Each row was made from one small tree. The marks that hang from a mark follow it in brackets, in the order of their numbers. Every link used is in the known rows. Write each row's tree.
Known rows
k_487(k_290(k_371(k_365) k_629)): [-1.00 -0.79 -1.97 -0.45 -2.05  2.91  1.74 -1.71  1.94 -2.52 -0.97 -1.09
 -3.29 -0.59  3.80  2.17 -1.68  1.77 -3.27]
k_487(k_290(k_371)): [-1.02 -0.50 -1.06 -0.91  0.73 -3.55  1.49  2.27  1.91 -2.72 -0.09  0.91
 -2.67 -0.97  4.20  2.86 -1.36  0.13 -3.32]
k_290(k_629): [-2.10  1.17  1.39  0.15 -1.16  5.85  0.33 -2.56  2.01 -3.45 -1.60 -1.04
 -2.55 -2.69  4.73  2.82  0.71  0.41 -1.03]
k_487(k_290(k_371(k_365(k_350 k_586)) k_629)): [-2.29 -1.07 -1.36  0.16 -4.80 -2.99 -0.80 -1.24 -2.07 -2.23 -0.53 -1.48
 -4.48 -2.58  2.92  3.62 -4.61  2.92 -2.07]
k_798(k_365(k_487(k_290(k_371)) k_586)): [-0.80 -0.56 -1.00  0.20  1.56 -2.81 -0.88  1.17  0.28 -1.22 -2.49  1.13
 -2.76 -1.52  3.83  2.73 -0.55  0.18 -3.25]
k_371(k_290(k_487) k_365): [-2.83 -0.47 -0.74  1.46 -1.22  6.83  0.79 -2.69  1.67 -4.02 -4.07 -2.21
 -2.48 -4.92  6.16  2.67 -1.00 -0.49 -2.33]
k_365(k_350 k_487 k_586 k_629): [-5.63  1.43  1.12 -0.16  0.98 -1.93 -3.23  0.87 -1.79 -0.99 -3.44 -0.23
 -4.93 -5.70  1.94  4.79  1.67  0.47  1.16]
k_487(k_290): [-1.68  0.03 -0.29 -0.98  0.00 -0.56  0.77  1.70  1.56 -2.99 -1.97  0.24
 -3.18 -4.25  4.37  3.32 -1.37  0.03 -2.29]
k_365(k_350 k_487 k_629): [-5.88  1.48  0.62 -0.28  2.47  0.55 -1.18  0.39  0.06 -1.25 -4.06 -0.68
 -4.46 -4.95  1.85  4.25  3.64 -0.46  0.97]
k_71(k_365(k_487 k_629)): [-5.00  1.35  0.70  0.50  3.77  7.31 -0.68  0.29  1.82 -0.76 -5.05 -0.81
 -3.00 -1.33  2.25  4.08  3.89  0.43 -1.29]
k_71(k_365(k_350 k_586)): [-3.77  0.01  1.57  1.88 -1.67 -1.13 -2.08  1.13 -2.38 -2.84 -2.87 -1.48
 -3.00 -2.09  4.08  5.76 -3.00  1.68 -1.23]
k_365(k_586): [-1.63  0.67  1.37  0.30 -0.68 -0.66 -1.89  0.99  0.04 -3.29 -1.24  0.35
 -3.03 -3.40  5.72  3.93 -1.29  0.28 -1.09]
k_71(k_365): [-2.53  0.43  1.00  1.39  0.73  5.03  0.40  0.39  1.49 -3.14 -3.31 -1.07
 -1.80 -0.24  4.94  4.21  0.21  0.55 -2.39]
k_71(k_365(k_350 k_487(k_290) k_629)): [-6.17  0.34 -0.40 -0.18  2.14  1.33 -0.32  1.65 -0.57 -0.33 -5.34 -1.28
 -4.19 -3.94  0.09  5.12  0.85  1.27 -1.34]
k_371(k_290(k_629) k_365(k_350 k_487 k_586)): [-4.78 -0.23  0.39  1.25 -2.36  2.48 -2.56 -4.31 -2.27 -1.63 -3.58 -3.13
 -4.19 -5.74  3.57  4.07 -0.75  0.67  1.45]
k_798(k_365(k_350 k_487(k_290(k_371)) k_586 k_629)): [-3.88 -0.11 -1.35 -0.24  0.27 -4.06 -1.66  2.62 -1.55 -0.58 -3.72  0.62
 -4.51 -3.11  0.24  3.84 -0.60  1.04 -2.26]
k_371(k_290 k_365(k_350 k_586)): [-3.84 -0.70 -0.05  1.31 -3.55 -1.43 -2.03 -0.04 -2.56 -3.34 -3.02 -2.06
 -4.14 -5.07  4.63  4.86 -3.55  0.44  0.04]
k_573(k_586): [-1.94 -0.06  0.99  1.53  0.22  1.10 -1.61 -0.22  1.49 -3.39 -0.99 -0.17
 -3.35 -3.22  4.90  2.93  0.60 -0.94 -1.50]

Which tree is each row?
[-3.69 -0.73 -2.18 -0.53 -3.06 -4.83 -1.24  3.04 -1.94 -1.77 -1.81 -0.17
 -5.44 -2.80  1.28  4.27 -3.56  2.59 -2.26] -> k_487(k_290(k_371(k_365(k_350 k_586 k_629))))
[-5.23 -0.40 -0.68  0.33  1.31 -3.93 -1.81  2.68 -2.11  0.28 -2.96 -0.08
 -4.04 -1.42  0.05  5.19 -1.10  2.40 -2.18] -> k_71(k_365(k_350 k_487(k_290(k_371)) k_586 k_629))
[-2.78 -0.59 -0.44  2.21 -4.16  1.29 -0.84 -4.63 -1.43 -3.11 -1.33 -2.44
 -3.60 -2.66  4.79  3.00 -2.88  2.60 -2.27] -> k_290(k_371(k_365(k_350 k_586)) k_487 k_629)
[-3.71  0.00 -0.82 -0.31  2.51 -0.30 -1.40  2.50  0.11  0.26 -2.54  0.81
 -3.37 -0.14  1.05  4.26 -0.11  2.15 -3.24] -> k_71(k_365(k_487(k_290(k_371)) k_586 k_629))
[-1.19 -0.19 -0.54 -0.92 -1.05  0.55  1.62 -0.79  2.01 -2.59  0.30  0.00
 -2.49 -1.00  3.29  2.34 -1.44  1.15 -3.19] -> k_487(k_290(k_371 k_629))
[-4.48 -0.34  0.88  0.90 -1.11  0.27 -1.94 -2.14 -2.50 -0.57 -3.48 -2.10
 -3.57 -4.07  1.87  4.90 -2.21  2.53 -0.97] -> k_71(k_365(k_350 k_487(k_290(k_629)) k_586))
[-5.58  0.12 -0.84  0.16 -2.17  3.52 -0.47  0.83 -0.55 -3.00 -4.53 -2.15
 -4.65 -4.68  1.86  4.54 -0.80  0.15 -0.01] -> k_371(k_290 k_365(k_350 k_629))
[-3.76 -0.47 -0.72  0.23 -2.41 -0.35 -1.98 -3.27 -2.29 -0.96 -3.39 -2.28
 -5.06 -6.34  3.04  3.74 -1.84  1.95  0.02] -> k_371(k_365(k_350 k_487(k_290(k_629)) k_586))
[-4.47 -0.54 -0.17  1.84 -3.92  7.02  0.52 -5.51 -0.29 -3.87 -3.99 -3.98
 -3.20 -6.04  4.19  3.21 -2.18  0.69 -1.04] -> k_371(k_290(k_487 k_629) k_365(k_350))
[-3.18 -0.40  0.00 -0.10 -0.65 -5.55 -1.43 -1.53 -1.85 -0.68 -0.37 -0.49
 -3.84 -3.48  2.31  3.65 -1.37  1.63 -0.88] -> k_365(k_350 k_487(k_290(k_371 k_629)) k_586)
[-4.12  0.55 -0.92 -0.28 -1.04  7.16 -0.13  0.74  1.78 -3.00 -4.27 -1.18
 -3.84 -3.38  2.84  3.36  0.16 -0.06 -1.05] -> k_371(k_290 k_365(k_629))
[-1.43 -0.45 -1.41  1.51  0.27  3.48  1.39 -2.45  2.38 -3.50 -2.06 -1.09
 -2.58 -0.93  6.62  2.05  0.25  0.46 -3.71] -> k_290(k_371(k_365) k_487)
[-4.03  0.62  1.47  0.77  1.13 -4.41 -2.88 -0.56 -1.99 -1.63 -2.50 -0.65
 -4.04 -5.27  4.60  4.63  0.71 -0.14  1.16] -> k_365(k_350 k_487 k_586)
[-1.51 -0.30 -0.94  1.40 -1.52  7.25  1.55 -5.28  2.53 -3.42 -1.87 -1.98
 -2.34 -0.93  5.65  1.65  0.15  1.37 -3.52] -> k_290(k_371(k_365) k_487 k_629)
[-3.21  0.14  0.32  0.21  1.28  6.50  0.64 -2.84  1.50 -0.82 -3.88 -1.74
 -2.44 -2.33  2.81  3.34  0.72  1.34 -2.23] -> k_71(k_365(k_487(k_290(k_629))))
[-6.20  0.26 -0.39  0.42 -0.62  1.01 -3.13 -0.05 -2.23 -1.10 -4.88 -1.80
 -5.14 -6.04  1.98  4.76  0.20  0.40  1.31] -> k_371(k_290 k_365(k_350 k_487 k_586 k_629))
[-2.67  0.41 -1.64 -0.27  0.17  4.06  0.49  1.20  2.32 -2.52 -2.24 -0.13
 -3.86  0.58  3.29  2.74  1.41  0.82 -2.40] -> k_290(k_371(k_365(k_629)))
[-1.23 -0.32 -0.47  1.75 -2.99  4.76 -0.47 -4.69  0.74 -3.01 -1.09 -1.52
 -2.78 -1.54  5.78  2.11 -2.00  2.37 -3.28] -> k_290(k_371(k_365(k_586)) k_487 k_629)
[-3.19  0.00  0.36  0.79 -1.29  6.14 -2.22 -4.64 -0.11 -1.65 -3.35 -2.21
 -3.48 -4.51  4.54  2.95  0.26  0.40  0.37] -> k_371(k_290(k_629) k_365(k_487 k_586))
[-3.85  0.15  0.74 -0.34 -1.33 -2.87 -2.09 -2.12 -2.19 -0.95 -2.24 -1.21
 -4.34 -6.80  2.56  4.05 -1.49  1.38  0.17] -> k_365(k_350 k_487(k_290(k_629)) k_586)
[-4.33  0.17 -1.58  0.30 -0.86  0.43  0.15  1.27  0.12 -2.47 -2.59 -0.99
 -4.67 -0.61  2.33  3.86  0.40  1.05 -1.46] -> k_290(k_371(k_365(k_350 k_629)))
[-3.34  0.47 -1.14 -0.01  1.76  1.32 -2.05  0.04  0.59 -0.56 -2.49  0.25
 -4.43 -0.73  3.34  3.12  2.38  1.04 -1.15] -> k_290(k_371(k_365(k_487 k_586 k_629)))
[-1.93 -0.02 -0.66 -0.84  1.94  0.49  1.11 -2.08  2.11 -0.98 -0.76 -0.10
 -2.60 -1.75  3.19  2.03  1.60  0.46 -2.03] -> k_365(k_487(k_290(k_371 k_629)))
[-4.82 -0.34 -0.55  1.07  0.84  1.14 -0.75 -1.85 -0.74 -2.01 -4.49 -2.61
 -3.94 -5.21  4.47  3.99  1.42 -1.26  1.06] -> k_371(k_290 k_365(k_350 k_487))
[-5.57  0.76 -0.62 -1.39  1.76 -1.92 -0.57  1.72 -0.21 -0.72 -4.12 -0.34
 -5.00 -6.34  0.74  4.11  1.37  0.05 -0.15] -> k_365(k_350 k_487(k_290) k_629)
